Each row comes from the steps of one path. Every step used is in the known rows, and no mark comes twice. Write the path behind each row, first mark first.
Known rows
momen -> fofafak -> zulaz: -7,0,1,3,3,-4,5,-5,4,-1,-2,0,0,-5,-2,-8,-1,-3,5,4,18,1,0,2,6,-4,1,-1,-2,12,1,-7,6,1,-3,1,-7,6,0,-6,-5,-5,8,3,10,-7,-8,0
fasun -> poreg -> vido: 6,-5,9,0,-5,3,6,-3,2,-14,2,-5,-3,-2,13,7,0,0,-1,1,-24,2,-15,2,3,0,-1,-1,2,-1,-1,5,-3,8,3,1,1,5,-2,-1,0,-5,0,8,-6,2,2,5
vido -> poreg: 3,2,-2,-1,4,3,1,0,0,-5,2,-3,1,-4,1,2,-1,-3,-1,2,7,4,-6,0,-5,4,2,3,-2,3,1,9,-3,3,1,4,-1,6,-1,0,-1,0,-2,-1,-1,3,2,0
nosoku -> fasun -> poreg -> vido: 4,-10,7,-1,-2,4,6,-1,1,-15,0,-4,-3,-12,9,2,3,-3,-1,3,-24,4,-4,-7,6,8,-1,-2,-2,3,-2,6,-6,8,3,2,4,3,-2,-1,2,-1,-3,18,-18,-5,-1,5
setop -> ranele: -1,-3,-2,2,1,-2,3,3,-3,-6,-3,-1,-6,-10,-9,-4,2,1,-2,1,2,5,-8,-2,2,-4,-4,0,-4,-1,1,2,-5,-4,-5,-1,-1,1,0,3,3,1,-2,4,-3,-2,-5,1
vevi -> momen -> fofafak -> zulaz -> poreg -> fasun -> nosoku: 2,-9,4,3,4,9,9,-5,4,-8,8,-13,-1,-11,3,-11,-3,-4,5,8,13,2,3,-5,14,-6,-7,-3,2,-4,-7,0,-10,-5,-3,-1,2,8,-3,-6,-7,6,18,-11,11,3,2,-6
fasun -> fotak -> fofafak: 0,-2,-2,3,-1,3,-4,0,-2,-5,1,-4,-6,-9,-1,-5,-2,-3,-2,4,-29,6,-8,-5,5,1,2,-7,-2,-9,-2,-14,-7,7,6,2,-2,-3,-1,-9,4,4,3,2,2,6,0,-5
nosoku -> fasun -> poreg -> zulaz: 0,-7,-2,-6,6,0,1,3,-1,-20,-4,-4,-7,-17,10,-6,-2,-4,3,2,-12,11,-8,-9,6,13,-8,2,-2,-8,-4,0,-1,5,0,5,3,2,-3,0,-2,2,5,9,-3,-7,-7,0
vamom -> momen -> fofafak -> zulaz -> poreg: 0,-10,9,0,4,3,8,-7,6,0,10,-4,4,-12,5,-17,6,-4,4,7,36,-4,7,1,7,-3,0,0,-3,23,0,3,4,1,-7,4,-2,11,-2,-10,-5,-9,8,2,6,2,-4,-6
vamom -> momen -> dinov: 1,-8,2,4,8,4,3,5,1,3,5,-4,-1,1,2,4,3,-1,2,6,26,-8,8,6,-8,2,3,-5,-1,9,1,7,2,1,2,-6,-3,11,1,-5,4,0,8,-1,10,1,1,-2
zulaz -> poreg: 3,-6,3,-5,0,4,4,-2,1,-4,9,-4,2,-4,2,-5,4,0,0,1,-6,1,0,-3,6,0,-4,3,0,4,-1,8,-1,-3,-3,3,4,-1,-2,0,1,-4,1,-5,-6,2,3,-2
poreg -> zulaz -> ranele: -2,4,3,-2,4,-8,4,-1,4,-10,-3,-8,-6,-8,11,-12,-3,2,3,3,15,9,-5,1,10,0,-5,4,5,-10,-2,-3,-5,0,-3,2,6,0,-3,-3,1,-5,2,-5,-2,-3,-8,-2
ranele -> zulaz -> fofafak: 0,-2,10,0,1,0,-1,2,8,-3,-1,-1,2,-5,0,-5,-3,1,2,-3,2,1,-4,-2,1,-3,-1,-4,1,-8,-4,-9,-3,2,-9,3,11,7,-3,4,0,-5,4,1,0,-6,7,2
momen -> fofafak: -8,2,0,1,0,-3,0,-2,1,-3,-5,-1,5,-3,-4,-4,3,0,3,4,5,0,-2,4,3,-7,-1,-2,-1,3,-1,-7,2,0,1,0,-3,2,1,-4,-1,1,3,-6,2,1,-1,1
bome -> vido -> poreg -> zulaz -> fofafak -> momen: 10,4,6,-2,-1,3,2,0,8,-5,-5,-2,-8,-20,9,-7,-13,-3,2,6,15,10,3,-12,-9,-10,4,3,0,-19,0,4,-16,3,-1,0,3,16,-2,-5,-4,1,6,8,9,4,-8,-12
poreg -> zulaz -> fofafak -> momen: 2,-3,5,-5,2,-3,4,-2,10,-4,-9,-2,-5,-16,3,-8,-12,1,3,3,9,8,1,-10,2,-3,3,1,7,-17,-1,-14,-12,2,-6,0,3,10,-2,1,-4,0,6,2,9,-5,-5,-8
bome -> vido -> poreg: 7,6,2,2,-2,5,-2,3,-1,-2,4,-1,-3,-6,6,2,-1,-5,-1,2,5,2,2,-5,-8,-4,2,2,-6,-4,-1,19,-3,1,4,1,1,7,0,-5,-1,1,0,6,1,8,-3,-5
zulaz -> poreg -> fasun: 8,-6,7,-8,-5,2,4,-4,0,-5,1,-8,1,-11,3,-14,2,3,0,2,-3,-4,3,-2,11,3,-3,1,2,2,-5,4,-9,-5,-1,2,6,0,-3,2,2,1,1,-6,-5,6,5,2
fofafak -> momen: 2,-3,-4,1,4,1,2,-5,2,1,-2,3,-5,-3,-6,2,-2,-2,1,2,11,6,4,-6,-1,-2,3,0,7,3,2,-1,-5,2,-3,-3,-3,7,2,1,-3,2,-2,3,8,0,-2,-9
belur -> vamom -> momen -> dinov: 6,-9,0,6,7,5,3,2,4,1,13,-8,-4,-1,1,3,3,-4,1,8,35,0,4,11,-12,0,3,-8,-2,3,3,8,-1,3,4,-7,1,13,1,-4,3,-4,8,-9,15,4,4,-5
fotak -> fasun -> poreg: 0,-4,-15,0,2,7,-2,1,-2,-15,0,-3,-2,-11,2,-4,-1,-5,2,-1,-39,7,-13,-2,4,3,-5,-1,-4,-1,-1,-2,3,8,5,1,1,-2,-3,-6,2,1,-2,4,6,4,0,-3
nosoku -> fasun -> poreg: -1,-6,-4,0,7,6,0,4,-1,-11,0,-1,-4,-14,1,-1,2,-6,1,2,-22,8,-5,-7,2,10,-5,-1,-5,1,-2,5,-3,5,2,2,1,-2,-2,-1,1,4,-2,11,-10,-4,-2,1
momen -> vamom -> belur: -2,-2,11,1,7,-3,-6,0,3,5,-1,1,10,2,11,-3,2,-3,2,-1,0,-3,14,2,0,8,-1,-4,-4,4,1,-7,1,1,-1,-1,0,4,1,-8,-1,-9,4,4,-1,-1,-1,-2
zulaz -> poreg -> vido -> bome: 7,-11,14,-5,-9,-1,9,4,7,-10,14,-4,8,5,9,-5,10,4,-4,1,-1,-12,-3,-3,8,-3,2,2,1,4,3,12,-12,5,-1,3,6,9,-2,-1,3,-7,-4,4,-14,-2,-2,2
belur -> vamom -> momen -> vevi: 8,-9,8,-2,1,8,3,-6,5,1,11,0,-3,-4,2,-6,1,-2,-2,6,45,-6,7,8,-6,0,7,-7,-5,4,-1,-6,-5,3,-1,-3,5,12,0,-1,0,-4,9,-4,24,10,5,-9
momen -> vamom: 0,0,5,2,5,-1,1,0,2,-2,-1,-1,6,-1,2,2,2,-1,2,0,9,-5,2,4,-1,-3,-2,-3,-4,-4,1,-6,-2,-2,2,0,4,2,1,-5,2,-3,5,-2,4,-1,-1,-3
vevi -> momen -> fofafak -> zulaz: -5,0,-3,7,7,0,6,-5,4,3,3,-6,0,-3,-1,-2,-3,-4,6,6,24,-1,-1,0,5,-8,-1,0,-5,8,0,1,0,3,-6,-2,-3,13,1,-10,-7,0,14,0,20,-6,-3,-4
fofafak -> momen -> vamom -> belur: 0,-6,8,3,9,-1,-3,-4,5,7,-2,3,5,0,5,0,0,-5,3,1,7,3,16,-5,-1,6,2,-3,3,7,2,-10,-5,2,-4,-4,-2,10,3,-7,-4,-7,3,7,6,-3,-2,-11
nosoku -> fasun -> poreg -> zulaz -> ranele -> setop: -6,-5,4,-2,16,-8,4,4,2,-28,-3,-10,-13,-13,3,-10,-1,-5,4,5,-9,16,-12,-3,17,11,-10,1,8,-3,-2,-5,-8,3,-7,5,5,-3,-7,-3,0,-2,-5,7,-8,-9,-10,-4
setop -> ranele -> zulaz -> poreg -> fasun -> nosoku: 5,-18,8,1,0,6,4,2,-1,-22,4,-9,-8,-13,-7,-12,4,2,0,0,4,10,-11,-6,14,0,-14,-6,4,-11,-9,0,-10,-11,-7,3,12,3,-5,12,-2,2,5,-1,-5,4,5,1
setop -> ranele -> zulaz: -2,-7,2,4,2,-4,1,2,-1,-13,-2,-2,-8,-6,-9,-2,4,1,0,-3,16,8,-15,0,4,-2,-7,-2,-1,-1,-2,-1,-1,-3,-12,1,7,7,-1,9,-2,-3,1,8,3,-5,1,4
momen -> fofafak -> zulaz -> poreg -> vido -> bome: 1,-9,15,-2,-5,-5,13,-1,12,-10,11,-5,7,2,6,-12,8,0,1,5,18,-9,-1,-1,14,-7,2,1,0,17,3,6,-4,7,-4,4,-2,16,-2,-8,-2,-12,5,7,-6,-9,-8,1
fofafak -> zulaz: 1,-2,1,2,2,0,3,-3,3,2,4,1,-5,-2,3,-5,-3,-3,2,0,13,2,3,-2,1,4,1,1,-2,9,0,0,5,2,-4,1,-4,5,0,-3,-4,-5,6,9,6,-8,-6,0
fasun -> fotak: -4,-2,5,0,0,7,-1,1,-2,-5,0,-5,-6,-2,-3,2,0,-3,-1,3,-12,4,1,-1,6,2,4,-3,1,0,-2,-14,-5,5,3,-1,2,-2,-2,-2,1,-1,2,-2,9,4,1,-7

Write each row's path
-2,2,1,-3,8,-4,5,2,3,-20,-1,-11,-10,-13,16,-8,-3,-2,3,4,-10,14,-18,1,8,2,-11,4,5,-13,-3,1,-2,3,-3,4,5,-2,-4,-5,2,-5,1,-3,0,-1,-7,-2 : fasun -> poreg -> zulaz -> ranele
9,7,10,-4,-6,2,-1,5,6,-8,-3,-4,-3,-17,15,-10,-11,-1,2,4,7,5,1,-7,-7,-6,0,3,-5,-24,-2,7,-10,2,1,4,6,10,-4,-5,-2,-2,9,5,2,4,-6,-5 : bome -> vido -> poreg -> zulaz -> fofafak
3,-9,17,-1,-4,-1,13,-13,7,-7,7,-5,4,-8,7,-10,4,0,2,5,10,-2,1,0,15,-6,0,0,0,17,-1,3,1,3,-3,4,-1,10,-2,-8,-4,-15,9,3,-6,-6,-3,3 : momen -> fofafak -> zulaz -> poreg -> vido
3,-7,7,-2,11,1,5,0,11,-17,-8,-5,-4,-20,10,-5,-11,-3,6,5,-10,9,-10,-4,-2,-5,-4,-1,3,-22,-2,-18,-13,4,-1,2,5,11,-3,-7,-3,-3,11,1,16,-4,-4,-10 : fasun -> poreg -> zulaz -> fofafak -> momen -> vamom
3,-11,11,1,-2,-1,15,-1,11,-8,16,-11,7,3,6,-6,7,0,1,7,24,-10,-4,-3,13,-10,2,2,-3,14,4,14,-10,8,-7,0,3,22,-1,-11,-3,-6,10,3,4,-7,-5,-1 : vevi -> momen -> fofafak -> zulaz -> poreg -> vido -> bome
2,2,9,-6,-1,-4,2,3,7,-6,-8,-3,0,-13,10,-13,-10,3,2,1,2,2,-3,-4,2,-2,0,1,1,-20,-2,-11,-7,1,-3,3,5,3,-4,-1,-1,-2,8,0,1,-4,-2,0 : poreg -> zulaz -> fofafak
9,-9,14,-5,-7,3,9,-8,3,-7,9,-5,4,-3,10,-1,5,4,-2,1,-8,-3,1,-3,10,-2,0,2,2,4,0,10,-5,1,0,2,8,4,-3,-2,1,-11,-2,1,-14,2,4,4 : zulaz -> poreg -> vido
6,-18,15,-2,-6,-4,10,5,6,-22,11,-6,0,0,0,-4,14,5,-3,-2,14,-2,-17,-4,13,-3,-5,0,0,4,1,11,-11,2,-11,4,12,17,-3,5,2,-9,-2,11,-14,-6,-2,4 : setop -> ranele -> zulaz -> poreg -> vido -> bome
7,-5,3,4,2,5,0,-1,3,3,11,-4,-1,-2,4,-4,2,-3,-2,6,33,0,2,8,-8,2,4,-5,-4,2,4,1,-4,4,0,-2,6,8,0,-3,-2,-4,0,-2,9,9,3,-9 : belur -> vamom -> momen
8,-12,5,-1,4,5,2,-9,2,-10,2,-10,-4,-24,-5,-16,1,-4,1,7,-16,3,0,-8,14,-2,0,-7,1,-8,-5,-18,-24,0,4,1,5,7,-1,-10,6,5,6,-2,9,10,3,-15 : zulaz -> poreg -> fasun -> fotak -> fofafak -> momen -> vamom
3,-7,-10,-4,5,5,3,-1,8,-18,-8,-4,-6,-26,5,-13,-13,-4,5,3,-30,14,-12,-10,5,-1,-2,1,3,-18,-2,-14,-10,11,-1,1,3,8,-5,-6,-2,1,4,6,14,-1,-3,-12 : fotak -> fasun -> poreg -> zulaz -> fofafak -> momen
-4,-4,-6,-1,13,-5,2,0,2,-30,-2,-11,-10,-11,6,-13,-4,-4,5,2,-25,14,-19,2,19,5,-9,0,9,-8,0,-10,-5,7,-3,4,7,-3,-8,-8,0,-5,-5,1,7,-1,-8,-7 : fotak -> fasun -> poreg -> zulaz -> ranele -> setop
-10,5,-2,9,9,-2,9,-6,8,-1,5,-12,-3,-8,4,-10,-1,-5,6,8,29,5,-1,0,13,-10,-3,2,-1,7,0,3,-4,2,-9,-3,1,9,0,-13,-1,-3,9,-5,11,-9,-6,-7 : vevi -> momen -> fofafak -> zulaz -> ranele
3,-8,10,-10,2,2,7,-7,11,-7,-9,2,-8,-15,0,-10,-13,2,3,4,20,2,7,-10,3,-4,6,-1,4,-17,-6,-22,-12,2,-7,-1,2,13,-2,2,-2,0,15,0,24,-3,-1,-10 : poreg -> zulaz -> fofafak -> momen -> vevi
9,-12,16,-2,-4,2,12,-10,6,-5,12,-3,-1,-6,13,-6,1,1,0,1,5,-2,4,-5,10,1,2,2,0,13,1,10,0,2,-5,4,3,8,-3,-4,-3,-15,6,10,-8,-7,-1,2 : fofafak -> zulaz -> poreg -> vido
8,-16,7,-1,-4,2,1,-3,-3,-22,2,-14,-13,-26,-9,-20,6,1,-1,3,-16,12,-20,-8,19,1,-8,-7,-2,-8,-9,-11,-17,-1,-6,6,10,5,-5,1,6,2,6,4,-2,8,7,-1 : setop -> ranele -> zulaz -> poreg -> fasun -> fotak -> fofafak
-2,-7,8,3,0,-1,2,4,6,-9,-6,-3,-5,-14,-8,-8,-2,2,0,-1,7,6,-12,-4,2,-7,-4,-4,-4,-9,-3,-7,-8,-1,-13,2,11,8,-3,7,3,-3,2,7,-2,-7,3,3 : setop -> ranele -> zulaz -> fofafak
0,-2,10,6,8,-7,3,-6,3,-12,-2,-12,-18,-16,-4,-23,-5,-4,1,8,-10,10,-7,0,22,7,2,-8,8,-1,-3,-23,-18,5,-3,2,-3,-1,-5,-10,5,-1,1,8,8,-1,-6,-7 : poreg -> fasun -> fotak -> fofafak -> zulaz -> ranele -> setop
14,-12,3,2,0,4,3,-2,2,-9,8,-5,-6,-17,6,-20,-5,-2,-1,3,-13,6,-1,-12,10,4,-6,-6,1,-13,-6,2,-7,-4,1,7,-3,0,-3,-6,0,4,11,4,-9,2,0,-2 : fotak -> fofafak -> zulaz -> poreg -> fasun -> nosoku
1,-14,6,-1,2,1,5,0,0,-15,7,-4,-5,-11,-6,-7,9,1,0,-2,9,9,-14,-4,9,-3,-10,1,-2,5,-3,7,-1,-7,-13,5,11,6,-3,6,-1,-8,1,2,-4,-2,3,1 : setop -> ranele -> zulaz -> poreg
8,-8,6,-5,-5,5,0,-4,-2,-9,2,-11,-5,-20,0,-20,0,-1,-2,5,-30,4,-6,-8,15,4,-1,-5,-1,-7,-8,-10,-17,1,5,4,4,-2,-4,-6,7,5,4,-5,-3,12,5,-4 : zulaz -> poreg -> fasun -> fotak -> fofafak
3,-5,2,-5,6,1,5,0,9,-15,-6,-4,-10,-20,9,-7,-13,-2,4,5,-15,13,-13,-7,-1,-2,-2,2,7,-17,-1,-9,-11,7,-5,2,1,9,-4,-1,-4,0,6,3,10,-1,-2,-7 : fasun -> poreg -> zulaz -> fofafak -> momen
-6,2,-6,4,3,1,3,-4,2,0,1,-8,5,0,-3,2,1,-1,4,5,16,-3,-4,1,3,-12,-1,-1,-2,1,0,1,-4,1,-3,-4,2,8,1,-7,-3,7,8,-10,13,2,2,-2 : vevi -> momen -> fofafak
4,-11,8,2,4,4,8,-10,8,-2,17,-7,1,-12,6,-17,6,-6,2,10,46,3,4,7,4,-5,1,-2,-6,19,3,3,1,2,-7,3,2,13,-2,-10,-6,-13,7,-3,10,4,-1,-10 : belur -> vamom -> momen -> fofafak -> zulaz -> poreg
3,1,6,5,3,-1,3,-6,4,-7,-3,-14,-14,-25,4,-26,-6,-4,1,8,-12,10,-4,-4,18,5,2,-5,1,-5,-6,-16,-16,7,1,2,-1,0,-3,-11,9,1,4,7,3,0,-4,-7 : poreg -> fasun -> fotak -> fofafak -> zulaz -> ranele
1,-8,-1,-5,8,3,5,2,8,-16,-10,-4,-10,-29,6,-10,-11,-5,4,6,-13,17,-4,-16,4,6,-3,1,2,-15,-4,-8,-14,8,-4,2,3,8,-4,-1,-2,4,4,12,-1,-10,-6,-10 : nosoku -> fasun -> poreg -> zulaz -> fofafak -> momen
4,-8,6,-2,3,3,7,-5,4,-1,12,-2,-3,-6,6,-10,1,-3,1,1,4,4,4,-5,8,2,-3,4,-2,13,0,10,4,-2,-6,4,0,4,-2,-4,-3,-12,6,3,-1,-6,-3,-2 : fofafak -> zulaz -> poreg
-2,0,5,10,9,-1,7,-7,10,0,10,-11,-4,-13,6,-20,2,-7,3,13,56,7,2,10,5,-6,2,-4,-2,13,4,-2,-3,5,-7,-1,2,11,-1,-12,0,-12,1,-2,13,1,-6,-12 : belur -> vamom -> momen -> fofafak -> zulaz -> ranele
